Each row comes from the steps of one walk. Every step used is in the known rows, and no mark comes twice. Write the walk behind each row, first mark first.
Known rows
M/B: [ 0.79 -0.02  1.56  0.59  0.30  1.34 -0.28 -0.14 -0.17 -0.64  0.36  0.28
  0.42 -2.22  0.33 -2.55 -0.13 -0.02 -0.61  0.64  1.11  1.00  0.31 -0.90
 -1.50]
P/A: [ 0.80  0.30  1.91  0.25  0.27  0.68  0.05 -0.07  0.04  0.11 -0.06  0.92
 -0.62 -1.60 -0.73 -2.23  0.21  0.38 -0.51 -0.60  0.56  1.93 -0.13 -0.10
  0.35]
G/P: [ 0.54  1.18  0.60  0.73  0.30  1.24 -0.08  0.25 -0.18 -0.66 -0.10 -0.51
  1.26  0.02  1.34 -4.69 -1.14  0.54 -0.99  0.54  1.21  0.74  0.79  0.15
  0.87]
G/P/A/B/Q: [-0.31  1.31  1.90 -0.11 -0.09 -0.07 -0.59 -0.04  0.01 -0.94 -0.43  0.64
  1.15 -0.42  1.14  0.23  0.47 -0.06  0.12 -0.26  1.98  0.12  0.10 -1.07
  1.29]
C/A/B/Q/P/G: [-0.65 -0.14 -0.39 -0.81  0.57 -0.31 -0.48  0.11  1.74  0.54  0.01  0.00
 -0.25  1.50 -0.60  2.54 -0.53 -0.24  0.10  0.26  2.25 -1.09 -0.76 -3.12
  1.21]
P/A/B: [ 0.18  0.06  1.72 -1.12  0.13  0.97 -0.44 -0.20  0.00 -1.12 -0.15  1.05
 -0.40 -2.03 -0.26 -1.16  0.66  0.41  0.45 -0.94  0.32  1.00 -0.44 -0.32
  0.51]
X/M/C/A/B/G: [-0.02 -0.98 -3.08 -0.07  0.02 -1.31  0.78 -0.05  0.33 -0.08 -0.04  0.64
 -1.52  1.15  0.07  4.69 -0.27 -0.17  2.16 -1.14 -4.02 -1.36 -0.08  2.24
 -1.13]
Q/P: [-0.06 -0.63  1.81  0.22  0.21  1.23  0.22  0.33 -0.83 -0.72  0.19 -0.11
 -0.61 -0.08 -0.94 -4.07 -0.77  0.49 -1.26 -0.28  2.80  1.32  0.01 -0.83
  0.23]
X/M: [ 0.94  0.57  0.79  1.70  0.17  1.11  0.42 -0.11 -1.75  0.41  0.08 -0.29
 -1.09 -0.97  0.16 -2.24 -0.23 -0.03 -0.04 -0.12 -0.97  1.49 -0.24 -0.60
 -1.13]
C/A/B/G/W: [-0.09 -0.52 -0.53 -0.85  0.67  0.02  0.30  0.04  2.43 -0.09 -0.30 -0.02
  1.18 -0.55 -0.65  1.24 -1.24  0.22  1.28 -0.18 -0.84 -2.48 -0.96  1.47
  0.59]
P/M/X: [ 0.98  0.62 -0.01 -0.06 -0.18  0.81 -0.01 -0.06 -0.17  0.51  0.54 -1.74
  1.17  0.12 -0.05 -2.98  0.76  0.37 -0.61  1.79 -3.88  1.88  0.50  0.68
 -0.54]
B/Q: [ 0.51  0.64  1.55  1.16  0.29 -1.16  0.42 -0.54 -0.72  0.69  0.02 -0.48
  0.00 -1.34 -0.01 -2.35 -0.69 -0.91 -2.01  0.11  5.05  0.69 -0.04 -1.98
 -0.48]
A/B: [ 0.17  0.00  0.90 -1.14  0.40  1.14 -0.31 -0.26 -0.53 -1.51  0.01 -0.22
 -0.02 -2.06  0.49 -3.47 -0.23  0.24 -0.44 -0.29  1.56  0.19 -0.34 -0.68
  0.09]
B/G/W: [ 0.26 -0.63 -0.42  0.81  0.06 -1.24  1.02 -0.03 -0.13  0.23 -0.22 -0.39
  1.15  0.07 -1.20 -3.05 -0.73 -0.03 -0.35 -0.27 -1.41 -0.39 -0.25  3.07
  0.32]
Q/P/M/C/A: [-0.13 -1.04 -2.09 -0.36  0.03  0.87  0.07  0.77  1.01  0.68  0.28  0.23
 -1.80  0.39 -1.04  2.33 -0.17  0.48  0.23  0.07 -2.18  0.04  0.80  0.32
 -0.37]
M/B/Q: [ 0.48  0.25  2.08  1.25  0.19 -0.33 -0.06 -0.46 -0.44  0.02  0.24  0.19
  0.57 -2.04  0.34 -0.31 -0.01 -1.00 -1.18  0.72  3.91  0.48  0.21 -2.26
 -1.85]
A/B/Q/P: [-0.93 -0.35  2.13 -0.54 -0.03 -0.19 -0.20 -0.15 -1.13 -1.23 -0.01 -0.21
 -0.09 -0.60 -0.26 -0.85 -0.01 -0.50 -0.95 -0.41  5.11 -0.30 -0.46 -2.48
  0.16]
D/Q/P: [ 0.71 -0.06  2.44  0.76  0.18  1.37 -0.29 -0.45 -1.11  1.20  0.20  0.11
 -1.19  0.56 -0.35 -2.96  0.04  0.69 -1.95 -0.63  6.43  1.39 -1.33 -0.65
  0.72]
C/A/B/Q/P/M/X: [-0.60  0.11  1.18 -1.02  0.19  0.38 -0.49  0.04  1.93  0.33  0.36 -1.04
  1.16  0.79 -0.42  3.42  0.22 -0.10  0.54  1.34  0.63 -1.12 -0.39 -2.13
 -0.03]
D/Q: [ 1.58  0.76  1.71  0.86  0.28  0.85 -0.19 -0.88 -0.75  1.71  0.14 -0.10
 -0.78 -0.68  0.49 -3.54 -0.16  0.41 -2.03 -0.42  5.68  1.42 -1.24 -0.30
  0.35]
Q/P/M: [-0.04 -0.24  0.10  0.23 -0.15  1.60 -0.06  0.48 -0.96  0.57  0.20 -0.64
 -1.24 -0.67 -0.75 -2.54  0.28  0.39 -0.75  0.38 -1.34  1.11  0.31 -0.84
 -0.48]
X/M/B/G/W: [ 0.47 -0.43 -0.05  2.14 -0.37  0.00  0.59  0.06 -1.12  0.16 -0.02  0.31
  0.48 -0.39 -0.48  0.73  0.37 -0.39  1.49  0.05 -4.32 -0.15 -0.29  1.92
 -1.93]
A/B/Q/P/G/W: [-0.98 -0.62  0.18 -0.35 -0.25 -0.55 -0.55  0.32 -0.61 -0.97 -0.11 -0.05
  0.63  1.65 -1.30 -0.52  0.51 -0.42 -0.54 -0.09  2.18 -0.11 -0.50 -1.77
  1.80]
Q/P/A/B/G/W: [-1.11 -1.32  1.50 -0.80 -0.34  0.03  0.08  0.45 -0.13 -1.46 -0.33  1.16
  0.18  0.48 -2.08  0.29  0.75  0.51  1.13 -1.39 -1.11 -0.23 -0.78  1.85
  1.27]
D/Q/P/M: [ 0.77  0.25  0.97  0.70 -0.22  1.65 -0.44 -0.32 -1.23  2.38  0.18 -0.40
 -1.75  0.02 -0.23 -1.58  0.77  0.61 -1.54 -0.05  2.83  1.35 -1.08 -0.66
  0.07]

Write each row's walk
[ 0.08  0.17 -4.44  0.17 -0.12 -1.62  0.77  0.26  1.44  1.59 -0.20 -0.35
 -0.02  1.85  0.90  2.85 -0.74  0.13  1.05  0.49 -5.74 -1.58  1.17  3.47
 -0.12]
B/G/P/M/C/A
[-0.39  0.60 -1.39 -1.19 -0.55 -0.74  0.04 -0.10 -0.26 -0.70 -0.01 -1.61
  2.22  1.94  1.37 -0.89  0.63  0.29  1.00  1.19 -5.47 -0.68  0.36  2.85
  0.43]
A/B/G/P/M/X
[ 0.88  0.14  1.09  1.80  0.10  1.67 -0.05 -0.08 -1.49  0.00  0.26  0.26
 -0.62 -1.57  0.47 -0.45  0.40 -0.18  0.67  0.33 -1.78  1.15  0.02 -0.92
 -2.30]
X/M/B
[-0.04  0.37  2.39 -0.54 -0.06 -0.60 -0.28 -0.49 -0.31 -0.32 -0.23  0.88
 -0.21 -1.96 -0.27  0.82  0.90 -0.50 -0.16 -0.86  2.83  0.65 -0.46 -1.61
  0.35]
P/A/B/Q
[-0.32  0.18  1.60  0.63 -0.49 -0.74  0.17  0.01 -0.85  0.73  0.44 -1.38
  0.62  1.28 -0.82 -0.34  0.69 -0.50 -1.33  1.32  1.26  1.21  0.29 -1.46
 -0.47]
B/Q/P/M/X
[-0.35 -0.33  3.49  1.04 -0.19 -0.04 -0.29 -0.01 -0.37 -0.30  0.20  1.32
 -0.14 -1.06 -0.93  1.78  0.90 -0.63 -0.36 -0.06  3.73  0.97  0.06 -2.38
 -1.10]
M/B/Q/P/A
[-0.01  0.65 -0.27  0.60 -0.24 -1.36  0.70 -0.09  0.03  0.41 -0.43  0.37
  0.67  1.18  0.47 -0.91 -0.47  0.29  0.36 -0.46 -2.42  0.20  0.28  2.87
  0.83]
B/G/P/A
[ 0.14  0.39  0.40  0.79 -0.38 -0.50  0.09 -0.05  0.24 -0.28 -0.18  0.87
  1.15  0.20  0.78  0.57  0.21  0.02  1.01  0.20 -2.80 -0.04  0.52  2.12
 -0.53]
M/B/G/P/A
[-0.12  0.30  1.53 -0.46  0.19 -0.67 -0.11 -0.59 -0.82 -0.68 -0.07 -0.37
  0.14 -1.63  0.46 -1.25 -0.03 -0.76 -1.08 -0.25  4.36 -0.25 -0.34 -2.26
 -0.18]
A/B/Q
[ 0.08  0.43  1.19 -0.63  0.92  0.04 -0.18 -0.38  1.85  0.38 -0.06 -0.11
  0.32 -1.62  0.26  1.95 -1.08 -0.44 -0.09  0.13  4.23 -1.57 -0.73 -2.72
 -0.06]
C/A/B/Q
[-0.26  0.82 -2.88 -0.44 -0.14 -0.37 -0.42  0.32  1.46  0.44 -0.13 -0.19
  0.40  0.28  1.57  4.33 -0.14 -0.22  0.83  0.64 -1.68 -1.59  1.19 -0.14
  0.20]
G/P/M/C/A/B/Q
[ 0.01 -0.84 -4.54 -1.36 -0.09 -1.19  0.44  0.03  1.37  1.06 -0.01 -0.04
 -1.43 -0.26  0.05  4.36  0.16 -0.07  1.49 -0.13 -5.88 -1.69  0.58  2.42
 -0.89]
P/M/C/A/B/G
[-0.77 -0.69  2.66 -1.09 -0.01  1.58 -0.46  0.31 -0.48 -1.58 -0.06  1.16
 -0.90 -0.55 -1.14 -1.00  0.72  0.66  0.31 -1.16  1.32  1.00 -0.46 -0.77
  0.92]
Q/P/A/B
[ 0.65 -0.24  0.15  0.94 -0.13  0.86 -0.58  0.03 -0.54  1.56  0.13  0.18
 -0.40  3.16 -1.41 -2.85  0.66  0.81 -1.56 -0.17  3.14  1.65 -1.38  0.06
  2.48]
D/Q/P/G/W
[-0.09 -0.67 -1.42 -1.01  0.38 -1.25  0.15 -0.17  1.73 -0.52  0.13  0.74
 -0.36 -0.38  0.05  4.04 -0.67 -0.48  0.21 -0.67  2.91 -1.26  0.30 -0.48
 -0.17]
M/C/A/B/Q
[ 0.20  0.84 -2.48  0.72 -0.31 -0.95  0.67 -0.03 -0.55  1.41 -0.31 -1.21
  0.28  0.72  1.17 -1.66 -0.39  0.02  0.03  0.70 -5.14 -0.47  0.75  2.67
 -0.22]
B/G/P/M
[-0.40  0.31 -0.83 -0.84 -0.04 -0.72  0.23 -0.18 -0.54 -1.26 -0.36 -0.56
  0.98  0.69  1.40 -2.06 -0.68  0.15  0.49 -0.22 -1.23 -1.28  0.04  1.97
  0.57]
A/B/G/P
[-0.97 -1.08  1.41 -1.06 -0.28 -0.31  0.13  0.11 -0.63 -1.05 -0.21  0.98
 -0.92  0.66 -1.28  0.28  0.59  0.40  0.82 -1.37 -0.58  0.18 -0.64  1.11
  0.63]
Q/P/A/B/G
[-0.55 -0.83 -0.77  0.37  0.02 -0.62  0.24  0.26  0.01 -0.36  0.14  0.89
 -1.53  1.14 -0.49  5.77  0.07 -0.44  1.30 -1.01  0.87 -0.85 -0.04 -1.11
 -0.79]
X/M/C/A/B/Q/P
[ 0.02 -0.31 -3.04 -0.87  0.00 -0.83 -0.12 -0.02  1.40  1.13  0.09  0.02
 -1.06 -1.24  0.21  4.97  0.33 -0.57  0.57  0.16 -1.47 -1.28  0.70 -0.59
 -0.93]
P/M/C/A/B/Q
[-0.10  0.44 -3.42 -1.00  0.01  1.02 -0.59  0.62  1.56 -0.03 -0.07 -0.10
  0.39  0.12  1.57  2.43 -0.20  0.55  1.21  0.58 -3.96 -1.20  1.32  1.08
  0.44]
G/P/M/C/A/B
[ 0.14 -0.90 -1.88 -1.58  0.51  0.18  0.00  0.13  1.94 -1.06  0.20  0.79
 -0.53 -0.56  0.05  2.18 -0.76  0.32  0.68 -0.70  0.56 -0.97  0.30  0.67
  0.06]
M/C/A/B
[-0.28  0.13  0.83  0.98 -0.21 -0.46  0.15  0.00 -1.15  1.37  0.07 -0.73
 -0.98 -0.64 -0.70 -0.32  0.42 -0.68 -1.50  0.41  2.07  0.57  0.22 -2.41
 -0.83]
B/Q/P/M
[ 0.18  0.31 -0.24  0.90 -0.10 -0.39  0.25 -0.08 -0.13 -0.30 -0.03 -0.01
  1.44  0.25  1.27 -1.04 -0.60 -0.10  0.40  0.71 -1.82 -0.60  0.59  1.83
 -0.94]
M/B/G/P
[-0.88 -0.25 -0.02 -0.64 -0.12 -0.98 -0.46 -0.07 -1.05 -0.66  0.01 -0.25
 -0.53  1.65 -0.54 -0.56  0.36 -0.50 -0.94 -0.11  2.40  0.23 -0.46 -2.55
  1.10]
A/B/Q/P/G
[-0.03  1.02  1.39 -0.61  0.05  1.46 -0.73  0.21  0.23 -1.48 -0.31  0.74
  1.08 -0.43  1.11 -1.38  0.18  0.73  0.61 -0.34 -0.26  0.60  0.23  0.18
  1.50]
G/P/A/B
[-0.77 -1.31 -0.69 -1.13  0.29 -0.91  0.05  0.22  1.39 -0.98  0.21  0.94
 -0.80  0.64 -0.60  4.21 -0.62 -0.25  0.19 -0.93  3.50 -1.37  0.30 -0.78
  0.13]
M/C/A/B/Q/P
[ 0.58  0.56  0.08  1.10 -0.24  0.13 -0.30 -0.27 -0.57  1.58  0.19 -0.46
 -0.08 -2.61  0.47  1.10  0.90 -0.98 -0.63  1.35 -0.88  0.39  0.58 -2.06
 -2.42]
P/M/B/Q
[-0.36  0.55 -2.23 -0.84 -0.33 -0.44  0.07 -0.09 -0.54 -0.01 -0.37 -1.00
  0.44  0.15  1.54 -0.78  0.02  0.11  0.93  0.32 -4.63 -1.34  0.32  1.97
  0.05]
A/B/G/P/M
[ 0.20  0.86 -1.60  0.38 -0.54 -1.28  0.63 -0.02 -0.17  0.88  0.03 -1.80
  1.93  2.62  1.01 -1.89 -0.02  0.26  0.25  1.54 -6.04  0.09  0.83  3.46
  0.13]
B/G/P/M/X
[-0.26 -0.82 -0.65  0.50 -0.02  0.75 -0.27  0.89 -0.23 -0.38  0.11  0.01
  0.28  2.73 -2.12 -3.77  0.06  0.63 -0.83  0.24 -0.92  1.39 -0.20  0.02
  2.19]
Q/P/G/W
[-0.24 -0.24 -3.35  0.17 -0.06 -1.00  0.53  0.21  0.59 -0.41 -0.19  0.49
 -0.48  2.09  1.06  4.76 -0.50  0.11  2.51 -0.74 -4.51 -1.69  0.42  2.70
 -0.37]
X/M/C/A/B/G/P
